Known rows, with every way that one mark hangs from another:
j287{j202{j567}}: [ 15.2  15.3  -5.1  -2.9 -23.3 -10.0 -10.0 -28.2 -26.2   2.3   2.1 -19.0
  12.7  -5.8 -16.5  -9.3  -6.6  25.5  40.0  -3.9  -1.0 -16.2]
j2{j869{j488}}: [ -3.5  -9.1   8.4   0.7  10.4 -11.8   1.9  13.5  -6.4 -25.8 -15.6  -3.1
  11.2  27.4  18.8   6.0  -3.7  -2.6  -3.1  14.3   6.4  -3.2]
j202{j98 j567}: [ 30.4  -4.0 -16.6 -13.3 -22.9 -21.3  -9.5 -27.3 -24.5  -0.2  11.9  -5.0
   3.4 -21.4 -13.9 -11.5 -17.3   7.1  -4.3   0.5 -18.3 -20.5]
j287{j202 j869{j98 j488}}: [ -1.2  28.4  16.3  18.6 -20.6 -30.9   3.0  -7.8 -28.8 -25.0 -10.8 -21.4
  12.5   9.7  11.8 -32.8   7.3  29.6  36.9  30.3   9.4 -15.3]
j287{j869{j488}}: [ -2.2  17.3   6.9  -2.5  -5.1 -12.2  11.3  14.7  -6.0 -22.7  -6.5   0.0
   7.6   9.9  15.0 -15.2  -7.8  13.5  12.5  11.6   2.9 -14.2]
j869{j488{j202{j98}}}: [  6.2  -7.2  -6.9  12.6  -9.0 -17.8  14.8 -14.1 -32.6 -11.0  -0.9  16.7
  27.8  -7.5  -2.8   0.6  -3.7  -9.0 -21.9 -13.2  -1.7  -5.4]
j488{j202{j98 j567} j869{j287}}: [ 19.6 -17.5  -4.2  -5.1  -5.7 -13.3 -13.3 -22.3 -33.7   5.8  23.2  -5.5
  33.7 -57.1 -29.1 -27.9   6.0 -10.8 -38.4  24.4  -8.6   4.7]
j869{j488}: [-11.7  -2.3   3.3   5.0  -2.3  -4.5  -0.3  14.5 -18.1 -12.9  -9.2   4.3
   3.1  27.3   7.2  -6.2   5.9  -1.8  -0.8 -11.4   0.8  -5.5]
j287{j869}: [  9.1  14.8   0.5  -9.3  -3.6  -6.8  10.8  -1.8  12.7  -9.9   6.8  -3.6
   3.9 -13.0  10.7 -10.1 -13.5  15.1  14.3  24.7   2.7  -4.6]
j287{j202 j869{j488}}: [  0.1  23.0   5.2   5.5 -21.2 -10.5  23.5  -0.8 -15.3 -18.7  -8.0  -7.0
  20.9  11.6  10.4 -12.9  -4.0  30.2  37.0  16.0   8.7 -17.1]
j98{j202}: [  5.4  -9.0  13.1  -2.1  21.2 -10.3  -4.1 -19.4   4.2   9.7  -9.4  -6.7
 -12.3   4.2   3.0 -10.6  -3.1   0.8  26.5  -4.5   3.6   1.6]
j2{j869}: [ 10.3  -5.0   1.9  -4.7   7.1  -3.9   0.6   4.3  12.6 -13.2  -4.9  -7.5
   7.6   0.6  10.4   9.6  -9.9   1.5  -1.3  26.5   8.3   2.9]
j869{j287 j488{j202}}: [-18.5  -5.2  14.6  17.6   0.4   3.1 -10.7  -7.2 -19.5  -5.1 -13.1  -5.8
  25.9   5.8   1.0 -17.4  15.2 -17.2 -15.6  -2.0   3.4  17.3]
j869{j287{j202} j488}: [-17.4  -1.5  10.6  18.2 -22.3   6.4  -7.8  -3.3 -24.2  -5.5 -19.5 -17.6
  18.0  21.5  -4.3 -19.4  23.8   9.8  12.1  15.2   4.8  -5.7]
j488{j202{j98 j567{j869}}}: [ 31.7   9.2 -18.2   6.9  -8.5 -18.5  15.8 -46.0 -26.9  -1.5  12.9  -3.4
  20.7 -49.3   4.1   0.7 -12.0  -0.8 -28.6  -5.3  -7.4   3.0]
j567{j869{j98 j287}}: [ -3.5  13.2  16.7  24.2   2.2  -4.2 -16.0 -12.1  -3.7  -2.2 -10.8 -30.6
  -7.8 -14.2  20.1 -33.6  30.9 -10.3 -30.0  40.8   1.4  25.2]
j2{j869{j98{j202{j567}} j488}}: [ 14.9  -1.8  28.6  -6.1  22.4 -53.7 -38.9 -20.6 -30.8 -21.4 -23.0 -34.1
  -6.9  28.3  17.2 -36.5  -7.2   8.7  34.2  15.1  -2.2 -14.6]
j488{j202 j869}: [ -6.0 -11.9   4.5   3.2  24.5  -3.3  17.7  10.8 -16.5   2.2  17.2  13.2
  28.0 -29.8  -9.6   1.5  15.6 -17.2 -22.6   1.7   9.5  13.4]
j869{j287{j202{j98 j567}} j488}: [ 14.2  -4.5  -7.2   4.7 -45.1 -15.1 -19.0 -28.2 -47.9  -4.9  -7.6 -23.3
  23.1  -3.5 -18.9 -31.0   3.9  20.2   9.7  13.7 -11.3 -22.0]
j287{j202{j567} j869{j98 j488}}: [ 13.5  36.2  13.3   4.6 -25.0 -41.8 -19.1 -19.2 -44.6 -24.7  -7.0 -32.4
  13.7   4.5   5.4 -45.0  -4.7  36.2  48.5  24.5  -1.1 -29.3]
j2{j869{j287}}: [ -0.4 -10.7  10.8  -3.8   4.5   6.3 -10.7  -6.8  16.2  -7.5  -6.8 -24.5
  11.6  -5.5   8.5  -9.6   4.9  -5.8 -11.6  46.1   3.7  14.4]
j98{j202{j567{j869}}}: [ 23.9  11.9   7.2  -9.0  23.7 -19.8  -5.4 -34.2 -11.3   7.5  -8.3 -23.3
 -13.4  -9.9  15.8 -18.9  -6.1   5.1  17.2  -8.1  -2.5  -3.3]
j567{j202 j869}: [  0.3  11.5  -5.9  22.8  18.1   0.0  42.6 -11.4  -3.6  -6.3   8.6   9.0
  11.2 -11.1  22.2  -2.6  15.6 -10.5 -12.6   5.3   4.5  -1.2]

Rows:
[-13.1  -9.7  18.5   9.6  10.0  -3.4  -9.5  -5.5 -10.1 -18.0 -16.5 -14.4
  34.3   5.1  13.2  -9.0   6.7 -15.9 -14.1  25.8  10.3  21.0] : j2{j869{j287 j488{j202}}}
[  7.2  10.4  23.3  16.8  33.0 -24.4  -2.0 -27.6  -8.0   3.5 -13.9 -23.0
 -22.0  -4.7  27.1 -24.5  17.4  -3.0   4.9  12.7   7.8  14.3] : j567{j869{j98{j202}}}
[ 12.2  33.2  16.5   3.9  -2.5 -45.9 -23.6 -23.4 -40.9 -29.7  -0.1 -18.5
  18.4  -8.8   6.7 -43.4  -9.1  10.0  21.7  11.9   0.9  -8.6] : j287{j869{j98 j488{j202{j567}}}}
[ 27.0  23.0  21.5 -14.5  11.7 -48.4 -28.9 -40.1 -12.9  -2.6  -2.9 -35.0
 -16.9 -17.0  11.1 -52.6 -18.4  22.2  52.1  25.2  -3.3 -13.5] : j287{j869{j98{j202{j567}}}}
[ 25.8  37.5  10.1  -0.1 -25.9 -35.5 -17.6 -33.5 -24.6 -13.8   4.8 -33.7
   9.2 -19.4  -0.8 -37.9  -9.5  38.0  51.9  38.8   3.3 -18.1] : j287{j202{j567} j869{j98}}
[  9.8 -22.3  -9.3   3.0   6.8 -13.8  21.4  -2.2 -21.8   2.8  25.2  18.6
  29.5 -49.9 -20.6   5.2   4.7 -13.4 -37.8   8.4   2.4   5.3] : j488{j202{j98} j869}
[ -1.3  20.4  14.0  17.3  -4.7 -23.3 -36.0 -10.5 -41.1 -18.4 -17.0 -39.3
  -2.8   6.6  17.3 -48.4  26.5  -2.3 -20.2  23.6 -11.1   8.2] : j202{j567{j869{j98 j287 j488}}}
[  7.1  21.6   7.4  13.7  -2.1 -16.0 -37.3 -25.4 -22.5  -3.6  -5.3 -42.5
  -7.9 -19.7  12.9 -44.6  18.5  -2.1 -16.2  34.6  -7.1  15.3] : j202{j567{j869{j98 j287}}}
[-12.6  -4.0  31.0  24.2  11.9 -22.8 -26.0 -12.4 -24.4 -20.9 -18.2 -28.1
  27.1   5.8  13.7 -27.3  16.6 -16.8 -15.3  41.1  11.0  21.4] : j2{j869{j98 j287 j488{j202}}}
[ -5.9 -20.7  31.8   5.4  34.4 -21.5 -28.7  -0.5 -11.6  13.3   0.4 -24.4
  -9.3 -15.4  -7.8 -51.9  32.8 -12.3  -6.0  38.8   3.6  10.6] : j488{j869{j98{j202} j287}}
[-12.7  -9.3  23.9  17.3  19.8 -13.9 -22.2  -0.6 -23.5   2.7  12.5 -13.6
  20.5 -34.7 -11.7 -35.3  36.6 -22.8 -32.8  36.0   9.1  29.3] : j488{j202 j869{j98 j287}}
[ 14.9   1.7 -22.5  21.5   3.9  -8.7  53.2 -26.9  -9.4  -5.3  16.9  18.6
  12.3 -30.6  12.4  -1.8   9.0  -7.4 -29.0  12.6  -2.2 -12.0] : j567{j202{j98} j869}
[  5.6  -1.2  -4.9  29.8 -30.2  -0.3  19.1 -17.4 -28.4  -7.1 -15.0 -14.8
  21.2  -5.6   7.5 -12.5  22.9  10.6 -20.0  22.9   1.4   0.6] : j567{j869{j287{j202{j98}} j488}}
[ 27.1  11.5 -13.3   1.7 -38.1 -14.3  27.5 -29.7  -3.0  -6.4  10.8  -6.2
  20.8 -33.4  -3.8  -4.8 -16.4  35.2  24.2  36.0   4.0 -21.2] : j287{j202{j98} j869}
[ 18.5  21.6  25.0 -12.2  11.3 -53.2 -29.1 -23.9 -28.5 -18.5 -14.6 -29.0
 -11.9  12.1  15.9 -60.7 -11.3  20.4  51.2  16.2  -5.0 -20.7] : j287{j869{j98{j202{j567}} j488}}
[-12.3 -14.5   8.8   9.1  -3.2  10.3   0.1   7.5 -15.9   9.8   7.6 -13.1
  22.3 -22.1 -17.8 -20.0  31.9   3.3  -4.1  34.5   7.3   4.8] : j488{j869{j287{j202}}}
[  8.9 -16.6   1.3  13.2 -29.2  -8.9   2.5 -16.9 -19.9 -15.6 -14.5 -17.7
  33.1   6.0  -1.7  -8.5   5.5  12.3  -2.2  45.1   4.6  -7.9] : j2{j869{j287{j202{j98}} j488}}
[  9.7   4.4  -8.7  22.9  -4.1 -14.5  31.8 -15.0 -31.3 -13.9  -2.5  14.1
  24.4 -16.9  14.2   4.8   5.5 -10.8 -41.9  -7.3  -0.2   5.4] : j567{j869{j488{j202{j98}}}}
[ 11.3  -4.9   1.0  -7.9  17.4 -16.4  -4.0  -8.5 -34.3   1.2  22.5   1.2
  27.6 -32.6 -18.4 -14.6   2.8 -10.3 -11.6  -5.0   2.6   3.0] : j488{j202{j567} j869}
[ 15.1  30.5   2.0  -4.8 -29.6 -21.4   2.2 -14.4 -30.4 -20.3  -4.3 -20.5
  19.3   5.1   2.5 -26.5 -16.1  38.4  51.3  10.9   0.0 -33.7] : j287{j202{j567} j869{j488}}
[  2.1  -0.8  13.7  -2.0   4.3 -15.4 -28.4 -22.1 -25.5 -21.6 -13.0 -26.9
  33.2   0.2   4.9 -24.4  -3.8  -6.9  -5.5  19.0   2.6   6.2] : j2{j869{j287 j488{j202{j567}}}}
[ -7.9  -1.9  29.5  11.0  22.8 -37.8 -19.6  -7.9 -27.0  -4.7 -22.3 -14.3
 -17.5  29.5   7.7 -34.5  13.2   0.4  21.5  -1.5   2.5  -6.6] : j869{j98{j202} j488}
[  7.8  -5.9 -13.6  25.4  -4.6   2.8  34.3 -30.2  -4.3   0.8  10.4  -1.5
  14.8 -35.5  11.4 -19.9  20.6 -13.7 -41.9  33.0  -4.5  -1.7] : j567{j202{j98} j869{j287}}
[ -0.8  12.8  17.1  16.1 -27.2 -26.4 -47.1 -21.9 -56.2 -12.3 -17.0 -41.8
  11.9  13.9  -5.8 -52.7  21.7  16.2  24.5  17.0  -5.3 -10.8] : j869{j98 j287{j202{j567}} j488}
[ 34.9  15.0 -17.5   7.5 -32.6 -15.4  17.1 -42.8 -31.9  -0.2   4.9 -15.6
  14.0 -31.2  -3.7  -1.7  -4.3  23.9   0.4  10.0  -5.2 -12.0] : j287{j202{j98 j567{j869}}}
[ -2.4  23.2  22.8  15.1   2.9 -32.0   0.0  -9.9 -24.6 -26.6  -4.6  -8.6
  18.3  -6.4  17.5 -30.3   1.9   3.0   9.3  18.7   8.4   0.4] : j287{j869{j98 j488{j202}}}
[  5.3  -2.5 -16.5  30.4   3.5 -12.8  52.0 -11.2 -25.3 -15.3   3.1  19.0
  15.7  -3.0  16.5  -8.2  14.4 -11.4 -31.3   1.2  -3.2 -22.2] : j567{j202{j98} j869{j488}}
[ 36.3   9.2 -18.5  -1.7 -15.0 -17.0   8.2 -27.8 -20.8  -3.8   8.2  -7.9
   1.8 -32.1   2.6  -8.5 -11.7   7.2 -24.5   5.8 -10.3 -10.8] : j202{j98 j567{j869}}
[-12.6  -7.4  34.0  15.3  18.1 -25.4 -39.0 -10.8 -21.7  -0.6 -28.6 -27.9
 -12.3  23.8   7.8 -52.4  24.2  -8.7  12.6  16.8  -1.0   3.8] : j869{j98{j202} j287 j488}
[  8.6   3.2  12.6   1.6  19.4 -36.7 -21.9 -12.9 -47.0  -5.4  19.6  -9.6
  20.0 -34.8 -18.0 -27.6  11.9 -11.5 -14.7   9.6  -0.6   7.7] : j488{j202{j567} j869{j98}}
[ -6.1   3.0  33.5  24.1  25.6 -20.0 -19.3 -13.8 -23.4  -2.9 -29.9 -33.6
 -15.6  13.5  26.0 -49.7  33.5  -9.1  -7.0  22.9   5.5  15.5] : j567{j869{j98{j202} j287 j488}}
[  4.1 -20.6   6.8  11.1  -7.2 -11.1   2.4 -20.1 -15.1 -16.2  -8.1  -8.2
  38.6 -13.1   4.1  -6.3  -0.6 -13.1 -33.3  33.9   3.5   8.9] : j2{j869{j287 j488{j202{j98}}}}
